What can hang from each mark
z_213: z_204 z_225 z_287 z_652
z_349: z_223 z_323 z_410 z_480
z_410: z_349
z_414: z_287
z_223: z_349 z_465
z_930: z_465
z_260: z_496
z_891: z_323
z_225: z_465
z_826: z_213
z_323: z_891
z_612: z_410 z_826 z_930
z_330: z_465 z_612
z_480: z_349
z_465: z_225 z_330 z_480 z_652
z_204: z_414
z_496: z_414
z_652: z_213 z_465

Each row was made from one small tree. The marks that hang from a mark follow it in brackets, in the order of their numbers. Every link used is in the known rows. Write each row's tree.
In the rows, zero is written as 128.
Known rows
z_223(z_465(z_330)): [166 136  90 156 130 132 175 132 128  64 131 143  98 186 152 108 147 111
 109 137 125 148  63  88 131 129 116 118 107 138 118  89 132 129 126 130
 111 126]
z_330(z_612): [162 127  70 161 141 128 170 147 114 107 147 137 103 171 138  99 158  95
  87 136 108 150  71  89 129 119 116 118 105 120 125  82 146 114 129 151
 117 139]
z_410(z_349(z_223(z_465) z_480)): [167 146 108 163 139 137 181 156 121  62 128 133  97 159 167  99 159  83
  85 120 143 126  70 110 125 141 116 101 152 144 124  95 127 144 131 134
  98 164]
z_260(z_496): [168 137  66 168 134 133 176 137 114  94 125 138 106 168 141  98 159  97
  83 133 115 139  70  82 131 117 118 110 108 126 143 108 148 114 123 132
 112 138]
z_410(z_349(z_223(z_465(z_652(z_213(z_204)))) z_480)): [171 124 161 159 142 134 168 159 126  64 131 120  90 155 172 103 166  93
  95 139 138 119  97 101 124 141  95 107 153 156 123  92 103 157 122 132
 109 166]
z_225(z_465(z_330 z_480(z_349(z_223 z_323 z_410)))): [166 157 127 162 108 140 155 144 129  32 122 139  85 154 168 127 159  62
 104 145  85 107  79 114 137 160 117 104 173 150 142 128 115 142 138 107
  95 150]
z_225(z_465(z_480 z_652)): [165 135 123 143 125 133 151 128 130  51 134 139  92 177 166 109 146 106
 110 126 108 147  93  94 136 147 104 129 125 136 139  91 147 110 125 141
 121 132]
z_465(z_330(z_612) z_652(z_213)): [163 106  99 152 137 128 151 144 126  76 152 131  95 172 142 112 156  91
 113 164 120 153 101  84 134 110 109 136  97 155 122  77 128 129 118 141
 125 124]
z_612(z_930): [170 146  78 141 153 138 169 128 117 103 126 142 108 177 157  91 147  98
  89 117 111 141  65  82 129 118 116 112 112 143 150  98 135 123 124 152
  96 127]
z_826(z_213(z_204(z_414) z_225(z_465))): [163 152 107 157 133 136 193 179 114  98 143 131  87 181 155  83 169  97
  84 128 115 137  84  73 115 158  89 124 134 116  94 109 115  95 126 147
 109 144]
z_480(z_349(z_410)): [168 150  88 166 132 141 169 141 105  89 134 136 107 159 146  97 161  75
 101 144 119 106  70  92 125 139 110 107 144 144 142 111 139 107 136 139
 100 149]
z_223(z_349(z_323 z_410 z_480) z_465(z_330 z_652)): [170 115 117 166 133 128 144 137 132  32 138 135 101 160 156 126 148  81
 100 136 114 107  98 113 132 171 114  92 147 165 131  91 128 172 132 137
  76 142]
z_349(z_223): [172 145  89 161 140 140 187 156 119  85 128 139 101 157 146 118 164  92
  87 135 132 132  64  90 127 123 112 117 129 134 136 106 131 113 123 126
 113 141]
z_349(z_223(z_465) z_323 z_410 z_480): [171 150 102 178 128 140 171 154 128  62 133 136  93 148 148 135 170  74
  66 125 115 103  70 132 132 149 120  76 182 142 131 114 100 161 140 126
  81 156]
z_225(z_465(z_330(z_612(z_410)) z_652)): [163 125  98 139 127 119 135 136 128  65 135 132 105 191 161  94 143 103
 110 149  87 139  90  96 129 132 113 126 107 145 128  80 130 106 122 145
  88 116]
z_465(z_225 z_652(z_213)): [168 114 119 150 139 144 154 141 128  63 147 137  94 172 161 120 150  94
 123 157 151 139 111  83 136 109  98 140 101 158 131  91 124 125 117 118
 127 139]
z_652(z_213(z_225 z_287) z_465(z_330 z_480(z_349(z_410)))): [161 167 172 171 138 149 170 135 124  88 140 115 101 154 146  95 173  85
 118 136 162 118  93  91 134 132  86 126 125 165 103 122  97 100 117 158
 107 139]
z_260(z_496(z_414(z_287))): [165 152  89 146 131 137 186 128 111  87 132 137 100 176 122 117 155  97
  90 127  97 136  83  83 133 121 110  93 110 137 134 116 150 101 104 145
 113 146]
z_496(z_414): [165 158  90 149 142 143 186 133 112  94 138 142  94 172 126 121 152  90
 101 153 112 128  67  64 129 136 105 110 115 137 127 100 145  98 121 141
 109 141]
z_330(z_465(z_225 z_652)): [167 110 102 153 135 134 144 144 125  43 139 140 100 192 175 111 153  88
 120 137 127 130 107 103 138 131  92 123  89 127 127  84 147 125 128 115
 129 142]
z_891(z_323): [175 123  66 161 135 141 189 150 111  91 131 144 112 172 142 115 153  99
  91 144 122 138  71  78 128 132 106 110 101 139 117 112 137 112 120 120
 126 133]
z_652(z_213(z_204) z_465(z_225 z_330)): [170 134 133 166 145 146 182 151 126  93 140 130  89 180 157 116 152  95
 127 182 123 136 107  70 132 124  95 129  94 149 115 101  93 112 115 116
 119 148]
z_930(z_465(z_225 z_330(z_612) z_480 z_652)): [156  86 142 162 137 129 138 136 139  37 135 134  85 194 159 133 141  91
 127 139  88 160 120  64 145 147  96 120  90 123 106  70 158 154 133 103
 127 135]
z_330(z_465(z_480(z_349) z_652) z_612(z_930)): [158 126 121 142 140 125 109 117 118  55 129 128 100 199 184  71 150  86
 104  99  76 138  93  94 141 132 107 107 101 140 139  75 163 136 143 146
 123 135]
z_223(z_349(z_480) z_465(z_225 z_652)): [164 110 128 157 139 132 149 131 130  35 134 136 103 183 177 107 138 105
 109 124 151 135 106  95 131 147 106 120 110 162 127  72 146 145 129 124
 101 150]
z_480(z_349(z_223(z_465(z_225 z_652)) z_323(z_891) z_410)): [173 128 142 166 106 147 130 150 133   4 142 132  87 162 188 105 158  90
 110 143 118  93 107 118 133 139 101  98 139 157 130 105 108 174 127  99
  97 148]
z_213(z_204(z_414) z_225(z_465(z_330 z_480(z_349))) z_652): [154 160 167 142 124 137 167 142 123  99 116 121  91 178 173  83 176 102
  88 134 106 124  92  79 121 177  71 142 132 124 101 103 116  83 122 103
 103 149]
z_652(z_213 z_465): [172 158 106 162 153 153 182 146 121 109 155 134  96 162 140  98 150 106
 100 154 130 137  86  91 129 114 113 122 112 156 130  98 102  89 117 149
 124 146]
z_223(z_349): [170 132  96 154 151 134 178 142 115  91 137 141 110 158 145  92 144 106
  97 125 126 142  69  75 124 134 113 125  99 143 140  86 157 115 119 146
 114 146]
z_330(z_465(z_225 z_652) z_612(z_410(z_349(z_223)) z_930)): [168 116 131 135 153 122 101 149 123  40 123 127 105 191 204  74 144  82
 114 107  98 116 105 100 136 125 100 110  90 137 132  77 137 158 127 130
  88 146]
z_826(z_213(z_204(z_414) z_225 z_287)): [159 146 117 164 145 137 200 177 110 117 144 122 104 164 143  86 185  92
  83 108 146 139  77  67 118 147  74 128 126 111  85 111 122 106 117 163
 112 133]
z_349(z_223(z_465) z_323(z_891) z_410 z_480): [173 150 102 172 116 147 170 161 129  60 142 133  90 141 157 111 171  88
  63 127 107 114  75 124 126 141 113  78 170 149 134 110  98 173 130 131
  86 149]
z_612(z_826 z_930(z_465(z_480 z_652))): [169 122 128 137 156 136 136 108 141  95 113 135  89 188 160  96 127 115
 115  97  73 141  97  64 135 134 106  96 126 148 137  92 144 154 126 134
 109 118]
z_410(z_349(z_323)): [169 144  84 156 145 138 169 148 116  95 154 144 102 146 153  98 154  74
  93 140 106 121  79 103 130 142 114 104 129 125 135  99 135 138 120 148
 110 160]
z_330(z_465(z_480(z_349(z_410)) z_652(z_213(z_204)))): [167 126 168 159 128 134 134 138 115  64 132 121  92 165 165  95 169  81
 122 131  91 112 101  86 135 150  80 108 138 143 134 100 135 134 138 130
 142 158]
z_410(z_349(z_223(z_465(z_652)) z_323(z_891) z_480)): [172 134 121 158 123 141 152 159 133  35 150 130  90 145 182  96 162  84
  79 131 114 115 101 123 125 146 104  91 152 154 132  91 114 176 118 137
 101 157]
z_612(z_410(z_349(z_223 z_480)) z_826(z_213(z_204 z_287))): [167 142 115 150 149 129 183 169 116 130 117 115 108 141 164  69 165  71
  98 105 114 121  60  74 113 134  95 100 173 147 115 127 116 147 124 168
  91 137]
z_480(z_349(z_223(z_465(z_652)) z_323 z_410)): [173 140 132 170 123 138 137 140 127  28 135 133  93 159 164 118 163  82
  99 132 115  81  85 129 133 148 113  86 167 152 133 112 106 150 134 114
  90 148]
z_930(z_465(z_225 z_330(z_612) z_480)): [154 102 128 167 137 133 158 140 134  58 134 139  85 192 152 124 140  93
 117 136  85 172  97  61 143 142 104 117  90 118 102  75 157 152 136 103
 127 144]

Which tree is each row?
[165 111 155 153 141 137 155 149 126  73 141 126 104 174 176 104 168 100
 121 131 143 146 110 104 137 114  68 133  88 130 118  89 118 144 113 123
 135 141]  z_330(z_465(z_225 z_652(z_213(z_204 z_287))))
[160 140 120 147 146 139 141 134 137 124 143 120 101 179 157  80 137 110
 131 147 130 142 100  88 135  89 107 134  88 168 105  96  90 116 110 144
  97 116]  z_652(z_213(z_287) z_465(z_225 z_330(z_612(z_410 z_826))))
[162 148  96 135 131 124 148 135 138 136 135 126  93 184 149  64 147 118
 108 147 110 142  82  86 123  93 107 128 104 158 101  97  95 112 114 153
  97 118]  z_652(z_213(z_225(z_465(z_330(z_612(z_410 z_826))))))
[172 148  88 162 129 149 181 173 120  82 150 133  97 126 167  96 170  64
  65 140 103 121  85 109 121 139 110  95 153 148 144 104 119 161 118 140
 104 166]  z_410(z_349(z_223 z_323(z_891) z_480))
[172 131 121 161 132 135 153 142 137  39 139 139  93 165 160 128 157 101
  91 128 121 114  83 124 135 135 114  99 140 137 126  97 109 149 122 119
 106 137]  z_349(z_223(z_465(z_652)) z_323)
[168 154 154 147 155 144 197 176 116 131 154 117  99 171 140  84 181 110
  71 107 120 131 103  91 114 160  73 113 125 119  73 114  91  62 101 159
 116 146]  z_826(z_213(z_204(z_414(z_287)) z_225 z_652(z_465)))
[168 145  73 158 131 147 176 158 116  95 161 136 101 134 164  83 163  67
  71 141  93 130  87 105 122 143 107  95 141 143 143  94 130 154 120 157
 108 163]  z_410(z_349(z_323(z_891) z_480))
[163 146 181 159 143 146 162 129 120 102 124 123  96 173 174  94 161  98
 108 141 106 123  96  76 131 160  79 124 111 128 115 100 119  84 129 109
 120 159]  z_213(z_204 z_652(z_465(z_225 z_480(z_349))))
[161 119 156 165 133 147 135 123 135  35 141 139  88 173 169 123 144  76
 117 132  81 122 115  86 144 156  99  97 130 138 128  93 143 152 137  94
 128 158]  z_930(z_465(z_225 z_480(z_349(z_323)) z_652))
[171 168  96 122 149 129 142 138 131 117 134 136  94 175 178  39 136  92
 101 101  85 118  70  92 120 127 111  91 137 153 115 124  98 145 122 183
  72 125]  z_612(z_410(z_349(z_323)) z_826(z_213(z_225(z_465))) z_930)
[166 150 117 142 156 126 148 131 136 167 130 115 106 182 140  68 159 122
  94 145 112 118  84  85 119 123  91 119  93 140  84  97  92  73 110 154
  80 112]  z_213(z_225 z_652(z_465(z_330(z_612(z_410 z_826)))))
[163 123  98 155 127 136 168 132 131  45 131 145  95 197 166 117 142 106
 124 145 142 147  79  86 136 127 110 125  93 138 111  89 132 139 128 108
 110 133]  z_223(z_465(z_225 z_330))
[170 125 118 151 149 134 192 163 114 123 135 133 101 160 143  94 171  99
  87 131 107 154  57  70 117 146  87 120 121 113 109 105 124 109 128 145
 123 127]  z_826(z_213(z_204 z_652))
[156  90 154 154 128 118 114 121 144   7 145 138  86 186 175 118 131 108
 127 125 102 148 113  87 149 155 112 123  85 139 106  62 153 180 129 118
 117 139]  z_223(z_349(z_323) z_465(z_225 z_330(z_612) z_480 z_652))
[159 113 169 159 130 150 134 127 142  28 143 137  80 172 167 130 142  71
 134 154  87 134 125  77 147 140 100 111 121 165 125  94 120 165 132  83
 136 151]  z_930(z_465(z_225 z_330 z_480(z_349(z_323)) z_652(z_213)))
[160 133 169 148 141 136 151 132 133  75 146 122 105 165 159  95 177 105
 106  97 160 152  98 104 140 116  69 134  95 134 106  94 129 128 112 159
 145 130]  z_330(z_465(z_480 z_652(z_213(z_225 z_287))))
[169 148 134 151 101 144 129 134 127  35 149 134  86 153 177  90 155  86
 104 135  73 115 105 111 132 161 101 105 154 153 151 105 129 140 128 138
 108 142]  z_225(z_465(z_480(z_349(z_323(z_891) z_410)) z_652))
[157 144 174 165 145 128 164 135 123 128 129 111  98 176 152  80 180 102
  89 148  99 128  92  75 126 159  74 121 101 117  86  92 112  83 123 141
 112 145]  z_213(z_204 z_225 z_652(z_465(z_330(z_612) z_480(z_349))))
[165 130 125 134 143 140 190 174 109 115 148 129 101 164 146  95 173 101
  76 102  98 153  87  84 117 156  86 119 135 121 100 106 122  97 110 139
 127 142]  z_826(z_213(z_204(z_414(z_287)) z_652))
[157 121 110 144 142 128 128 128 124  63 129 138  93 202 183  88 146  93
 103  97  83 163  87  88 148 124 105 114  80 118 125  74 159 150 142 133
 125 140]  z_330(z_465(z_225 z_480) z_612(z_930))
[154 137  89 143 116 125 145 122 130  89 125 134  84 190 166  75 138  95
 119 141  79 149  80  87 132 127 121 125 124 147 124  96 144 118 137 132
 119 129]  z_225(z_465(z_330(z_612(z_826)) z_480(z_349)))
[163 155 122 136 144 140 123  97 138 106 108 135  97 182 168  77 123  91
 114 106  23 117  73  60 135 136 123  74 145 169 141 110 122 163 134 121
  90 125]  z_612(z_410 z_826 z_930(z_465(z_330 z_480(z_349(z_323)))))
[160 118 106 136 134 115 103 121 132  97 131 125  99 189 162  73 142 108
 115 101  65 135  92  80 137 128 103 109 108 132 119  78 158 122 133 149
 129 123]  z_330(z_465(z_480 z_652) z_612(z_410 z_826))
[176 146  95 171 136 141 173 161 122  79 137 140  97 138 139 134 169  72
  81 140 110 102  71 113 131 141 115  95 161 132 139 121 111 143 128 127
  93 150]  z_349(z_223 z_323 z_410)
[167 171 134 172 135 151 163 141 125  69 139 132  90 152 157 111 158  74
  90 133  93 104  83 100 137 147 120  97 155 149 137 117 110 105 131 124
 119 161]  z_652(z_465(z_480(z_349(z_223 z_323))))
[165 147 155 146 146 132 201 161 124 128 135 124 105 161 155  76 185 115
  81 111 148 161  63 104 115 139  63 131 111 103  86 115  98 106 113 165
 103 121]  z_826(z_213(z_204 z_225(z_465) z_287 z_652))
[169 109 139 151 141 131 144 128 131  26 136 140 100 187 176  99 130 123
 128 124 154 136 100  86 133 140 105 130  85 150 121  72 150 140 121 121
 110 142]  z_223(z_349 z_465(z_225 z_652))
[164 111  87 157 140 122 139 148 119  69 150 134 102 186 157  94 159  91
  95 128 100 140  95 111 134 128 102 112  91 117 122  70 152 120 132 147
 131 137]  z_330(z_465(z_652) z_612)
[161 128 177 141 126 133 164 132 136  68 131 125  93 166 169 110 159 107
 125 137 122 165  99  90 136 135  80 146 119 146 128  97 114 137 108 140
 124 121]  z_225(z_465(z_330 z_480 z_652(z_213(z_204 z_287))))
[164 150 193 160 157 139 194 152 125 133 137 114 102 156 144  84 185 113
  88 101 144 153  74  77 124 154  61 124 111 106  74 115 102  91 114 176
 120 124]  z_826(z_213(z_204 z_225 z_287 z_652(z_465(z_480))))
[161 107 149 167 120 128 113 152 122  10 127 125  88 180 183 115 165  64
 119 123 106 110 112 105 144 147  95 114 124 130 120  92 154 144 148 103
 123 158]  z_330(z_465(z_225 z_480(z_349(z_223 z_410)) z_652) z_612)
[168 136 117 162 131 140 171 147 131  41 125 142  92 183 170 118 151 109
 107 126 151 136  75  98 134 119 111 120 111 135 116  97 121 139 128 100
 111 146]  z_349(z_223(z_465(z_225)))
[167 117  90 130 153 127 115 129 132 106 138 129  91 193 168  68 141 107
 107 118  91 146  98 103 134  89 110 112  93 159 132  79 121 150 124 151
 121 118]  z_330(z_465(z_652(z_213)) z_612(z_826 z_930))
[163 135 120 162 135 144 168 134 131  57 133 137  90 186 163 125 142  88
 130 150 120 143 100  68 142 145 106 130 100 142 118  98 134 104 125 120
 120 142]  z_652(z_465(z_225 z_330 z_480))
[166 135 174 158 149 143 169 136 127 110 128 127  93 173 164 110 161 111
 104 137 114 138  96  75 133 160  78 128 104 113 111  97 118  94 121 116
 119 151]  z_213(z_204 z_652(z_465(z_225 z_480)))
[162 124 111 131 154 127 123 133 121  90 135 120 109 172 173  79 145  71
 103 137  95 133 102  83 129 120 115 115 123 186 142  79 121 154 123 169
  77 132]  z_465(z_330(z_612(z_410(z_349(z_480)) z_930)) z_652(z_213))
